What can hang from each mark
k_769: k_874 k_891
k_326: k_54 k_338 k_533
k_891: k_456 k_769
k_54: k_326 k_891
k_533: k_891
k_456: k_326 k_891
k_338: k_326

Each row was made from one small tree. The marks that hang from a mark follow it in brackets, in the order of their numbers. Every link used is in the known rows. Write each row's tree.
Known rows
k_326{k_338}: 11 -6 7 0 11 12 -1 14 -2 -10 -4 7 -1 5 0 -9 -1 5 -6 3 -8
k_326{k_54{k_891{k_456 k_769{k_874}}} k_338 k_533}: -16 8 1 -10 0 0 21 55 -13 29 -57 25 27 -17 24 -13 8 -12 24 -2 -1
k_769{k_874 k_891{k_456{k_326{k_54}}}}: -25 6 -7 -11 -25 -9 7 31 2 42 -1 48 35 -27 24 14 5 -22 25 15 3
k_456{k_891{k_769{k_874}}}: -7 3 -19 -3 -1 11 -7 -1 -6 45 -2 23 8 -16 -3 -4 -27 -4 24 6 2
k_338{k_326{k_54{k_891{k_456 k_769{k_874}}} k_533}}: -34 22 -4 -21 -11 5 19 47 -7 39 -51 0 36 -26 7 -8 18 -30 22 2 16
k_338{k_326{k_54{k_891}}}: -19 16 14 3 0 12 5 27 -2 20 -18 -35 27 -13 -6 -6 20 -24 3 7 13
k_769{k_874}: -1 -6 -3 -5 14 -7 -3 0 -2 15 18 22 6 -1 0 16 -5 -7 6 6 -4
k_533{k_891{k_456{k_326{k_338}} k_769}}: 4 8 2 -15 -8 29 -9 37 4 10 -50 32 5 -4 11 -21 6 24 16 -30 2
k_326{k_54}: -6 1 1 8 -11 -5 -1 8 -2 27 -6 -5 19 -7 16 -2 5 -13 2 10 4
k_54{k_326{k_338 k_533} k_891{k_456 k_769}}: -13 11 3 -5 -1 4 17 46 5 -15 -66 -1 13 -7 13 -22 12 8 20 -23 -3
k_769{k_891{k_456{k_326}}}: -18 12 -5 -9 -29 4 13 21 6 -1 -12 33 8 -17 12 1 6 -2 18 -3 7
k_456{k_326 k_891}: 18 -6 -6 -1 -3 8 -12 6 0 24 -15 4 3 -18 -12 -10 -9 4 24 18 2
k_326{k_54 k_338 k_533{k_891{k_456 k_769{k_874}}}}: -5 0 -6 -23 -7 4 6 43 -7 35 -50 41 19 -13 35 -3 9 3 16 -10 -6
k_769{k_874 k_891{k_456{k_326{k_338 k_533}}}}: 0 -8 -2 -29 -2 4 15 43 0 -4 -19 63 10 -19 12 8 4 -6 24 15 -11
k_456{k_891}: 7 -3 -8 4 -6 5 0 -5 -5 13 -4 -2 -6 -14 -6 -3 -12 3 10 8 -1
k_326{k_338 k_533{k_891{k_769}}}: 13 -3 1 -18 9 20 -3 25 -2 -2 -46 17 -6 1 11 -9 0 23 13 -15 -7
k_533{k_891}: 5 0 4 -6 4 5 -5 0 3 -2 -7 6 -7 -2 6 12 4 15 4 -21 -2
k_326{k_54 k_338 k_533{k_891}}: 19 -13 11 -14 3 2 0 29 -5 7 -40 8 5 -7 23 2 13 6 5 3 -12

Which tree is each row?
12 -6 -6 -31 15 3 -15 20 9 30 -37 41 8 -14 5 9 0 12 39 -4 -3 : k_456{k_326{k_533{k_891{k_769{k_874}}}}}
22 -12 5 6 -3 14 -14 28 -4 39 -26 7 19 -17 2 -20 -4 -1 20 29 -4 : k_456{k_326{k_54 k_338} k_891}
8 2 -2 -20 -10 14 1 46 -1 1 -63 27 11 -7 8 -32 7 9 22 2 1 : k_891{k_456{k_326{k_338 k_533}} k_769}
-13 6 0 -11 15 -4 13 48 4 -2 -52 20 19 -9 12 -6 7 0 27 -16 -7 : k_54{k_326{k_338 k_533} k_891{k_456 k_769{k_874}}}
0 4 3 -20 15 8 10 57 -5 8 -60 41 16 -13 4 -15 5 2 37 -7 -1 : k_54{k_891{k_456{k_326{k_338 k_533}} k_769{k_874}}}
-11 14 -8 -7 -22 11 -3 23 4 18 -38 21 14 -8 6 -25 2 6 20 -14 15 : k_891{k_456{k_326} k_769}
-6 8 7 -3 -5 0 10 32 0 -6 -39 5 9 -12 -2 -7 16 0 21 -17 9 : k_54{k_891{k_456{k_326}}}
14 -6 6 -16 -12 -4 6 50 -4 13 -56 18 22 -17 20 -19 23 -6 15 18 -4 : k_891{k_456{k_326{k_54 k_338 k_533}}}
-19 13 -13 -18 -8 7 2 14 -2 26 -19 39 5 -9 17 6 -3 14 14 -33 5 : k_533{k_891{k_456 k_769{k_874}}}
8 2 6 -33 2 12 0 13 2 -8 -28 -12 0 -9 -9 8 21 6 2 -3 2 : k_338{k_326{k_533{k_891}}}
5 -5 1 -21 10 8 -7 33 -3 39 -36 34 18 -10 28 2 1 1 20 2 -11 : k_326{k_54 k_338 k_533{k_891{k_769{k_874}}}}
15 -8 7 -6 2 -2 3 28 -5 11 -33 2 14 -7 18 -9 11 -7 3 24 -9 : k_326{k_54 k_338 k_533}
6 -4 17 1 11 -3 13 41 -7 -1 -45 -8 13 -8 14 -6 15 -10 12 10 -9 : k_326{k_54{k_891} k_338 k_533}
-23 10 -3 -3 -39 0 9 29 4 27 -18 28 25 -24 27 -1 10 -17 18 7 9 : k_769{k_891{k_456{k_326{k_54}}}}
-10 4 -12 -22 -20 -11 0 37 -2 55 -50 36 37 -25 23 -11 10 -15 35 15 8 : k_891{k_456{k_326{k_54 k_533}} k_769{k_874}}
1 -2 8 0 16 -16 9 19 11 -19 -37 -19 5 -9 0 9 16 -5 21 -4 -5 : k_54{k_326{k_533} k_891}
-24 12 -17 -11 -12 2 6 14 -4 29 -9 33 14 -8 11 -4 -7 -1 12 -14 7 : k_891{k_456 k_769{k_874}}
-1 4 5 -21 -9 2 5 19 -1 20 -25 -24 26 -16 0 -6 22 -20 1 30 8 : k_338{k_326{k_54 k_533}}
5 0 9 -9 21 5 -3 55 -1 40 -55 26 34 -16 9 -10 4 -15 40 20 -5 : k_456{k_326{k_54{k_891{k_769{k_874}}} k_338 k_533}}
-20 16 -8 -37 -18 8 3 35 -3 48 -44 16 31 -26 20 0 20 -11 14 -3 13 : k_338{k_326{k_54 k_533{k_891{k_456 k_769{k_874}}}}}
-2 10 2 -8 -19 22 -12 44 2 37 -56 27 22 -10 28 -25 12 15 17 -19 7 : k_533{k_891{k_456{k_326{k_54 k_338}} k_769}}
-11 4 -13 -27 -2 -11 2 19 12 18 -42 30 12 -15 20 13 7 10 25 -26 -3 : k_54{k_326{k_533{k_891{k_456 k_769{k_874}}}}}
